Each row comes from the steps of one path. Every step used is in the known rows, and no mark comes twice. Write the path behind each row, first mark first.
In the rows, 128 means zero.
Known rows
Z, W, H, B, R, K: [123  65 141 131 156  73 136 161 145 141 162 146 126 146 178 162 110  72
 102 145  93 159 123 164]
W, Z, B: [ 89  66 134 121 146 102  92 133 110 189 107  76 123 104 140  96 180  80
  90 127 110 178  70 172]
Z, W, H, B, R: [127  71 142 134 139  53 119 149 165 146 181 142 139 134 174 147 125  83
  83 156  93 153 124 153]
K, R, W, Z: [ 74 106 111 154 130 137 179 115 107 161 169 130  64 139 206 141 157 143
 164 129 155 120 107 139]
Z, W, H, K, R: [120  90 141 154 109  64 123 125 118 171 138 153 148 114 176 165 124 109
  77 158 127 139 169 174]
W, Z: [103  99 153 119 116 118 119 134 127 155 120 100  97 126 154  90 162 103
 113 130 100 163  87 149]
W, Z, B, R, K: [ 82  51 134 117 160 139 102 165 117 163 117  95  85 125 126 118 165  98
 124 130  96 178  65 164]
B, Z, W, R, K, M: [137  72 114 110 145  85 128 124  97 124 132 139 100 106 143 149 153 114
 138 104  90 153 157 174]
R, W, Z, B: [ 90  91 130 138 194  84 139 127 142 160 138  58  84 118 169 147 148  96
 141 144 136 173  73 172]
W, H: [122 119  97 122  87  90  91 146 106 157 126 150 154 124 140 110 119  97
 105 121 103 113 141 126]
Z, W: [130  85 153 156 150  86 134 132 151 149 142 121 152 112 157 164 124 114
 103 151 115 158 141 156]
W, H, B, R: [130 111 111 104 116  88 112 148 145 130 179 147 113 157 150 106 126  86
 103 133 107 121 109 123]
R, K, M: [100 107  90 149 174 155 133 137  79 108  84 155  93 151 123 149 114  90
 179 118 138 106 127 164]
R, K, H, B: [153 126 138 129 216 165 182 139  88 123  75 147  95 173 175 165 122  56
 154  87 134 129 105 123]
H, B, R, K, M: [122 103 129 117 193 148 148 130 142  78 161 147  52 180 144 138 135  95
 156 132 140 127  87 151]
K, H, B, R: [168 139 140 139 190 136 143 128 136 120 142 152  94 167 160 148 153 100
 143 111 140 115  98  78]
Z, W, R: [134  94 162 134 151  93 120 148 128 167 156 153 126 105 169 140 124 137
 127 136 117 181 148 127]
B, R: [123 114 128 128 126 153 113 162 158  99 170 153  92 147 104 137 126 173
 153 143 113 116 118  95]
R, W, H, K: [138 146 124 127 159  70 142 119 139 115 140 112  97 145 168 172  96 113
 129 152 146 134 142 159]
K, R, W: [ 89 125  93 153 140 146 194 109 109 141 173 148  88 146 191 165 141 163
 168 130 172  94 140 122]
W, H, K, M: [127 133 106 137 109  70  69 113  95 131 105 148 127 125 123 121 132  90
  99 147 142 102 161 169]
W, R, K, H, B, M: [163 121 126 112 171 162 159 176  67 157 125 179  74 163 179 122 146  93
 187  67 124 152 136  99]
Z, B, M: [114  68  87 152 118  82 103 160 114 177 146  87 172 111  96 131 182  92
 108 119 131 146 123 164]
Z, B: [106  94 103 133 162 109  97 123 109 167 115  96 161  98 107 131 149 105
 101 121 141 151 114 157]

Write each row's path
[126  99 110 104 135 108 128 163 129 124 157 156  98 164 158 119 117  78
 121 121 102 127 104 135]  W, H, B, R, K
[115 111 100 138 138 106 127 172 162 104 193 144  80 154 141 162 100 160
 173 149 116 108 120  99]  B, R, W, H
[133 125 136  92 159 176 139 168  71 143 117 177  76 138 158 120 108 137
 187  89 120 169 142 108]  W, R, K
[154  81 137  96 115  72 126 125 130 139 153 123 116  94 143 143 159 133
 111 110  82 168 155 156]  B, Z, W, R
[103 119 144 141 169 115 157  89 106 144 125  98  70 131 177 163 163 137
 113 148 182 146 122 195]  H, K, R, W, Z, B
[120 130 110 129  81 107 112 115  84 153 120 165 125 129 156 132 136 121
  92 132 141 106 170 150]  W, H, K, R
[123 131 111 121 174  60 160 124 152 125 172 105  96 148 196 146 104  81
 133 135 138 132 108 145]  R, W, H, B
[112 101 136 136 161 132 142 164 178 103 183 110  42 155 149 152 129 162
 172 154 112 142  83 117]  B, R, W, Z
[100  73 114 151 163  71 145 146 145 165 160  53  94 125 161 144 163  88
 139 139 122 171  85 179]  R, W, Z, B, M
[120  82 129 153 115  54 104 150 137 175 145 139 172 108 166 148 111  90
  90 147  96 147 148 155]  Z, W, H
[114  79  96 144 199 160 104 171  97 146 102 133 119 135 107 169 141 112
 153 111 130 130 105 119]  Z, B, R, K, H
[153  86 161  92 157  52 162  89 166 108 162  86 111 129 160 139 168  70
  71 124 104 161 108 194]  H, B, Z, W
[ 83 121  73 152 114 118 168 127  95 162 173 160 104 141 199 155 129 140
 158 124 156  82 147 120]  K, R, W, H
[164 149 145 136 194 117 149 108 118 141 114 136 118 155 171 139 155  69
 121 102 149 119 104  94]  K, H, B
[134 126 117 132 149 103 129 159 164  87 180 136  70 155 135 174 101 157
 157 161 128 120 130 120]  B, R, W, H, K
[147 126 121 144 190 180 163 158  71 131  59 161 106 155 152 171 110  86
 176  90 119 117 128 103]  R, K, H
[135  77 119 113  81  56 129 109 111 143 142 129 134 101 152 162 167 110
  72 128  95 129 175 194]  B, Z, W, H, K, R
[151 138 130 112 177 180 140 170  50 156  91 194  80 145 169 129 118 123
 195  69 123 152 147  75]  W, R, K, H
[171 127 127 149 155 104 157 131 116 146 140 131 130 165 163 136 184  59
 131  93 139 115 120 107]  K, H, B, M
[ 89 119  87 141 138 107 180 108 111 156 188 148  88 152 218 149 139 120
 146 126 167  96 127 132]  K, R, W, H, B
[102 114  75 122 118  96 184 101 104 141 189 141  88 149 210 149 155 119
 137 113 148  97 133 147]  K, R, W, H, B, Z
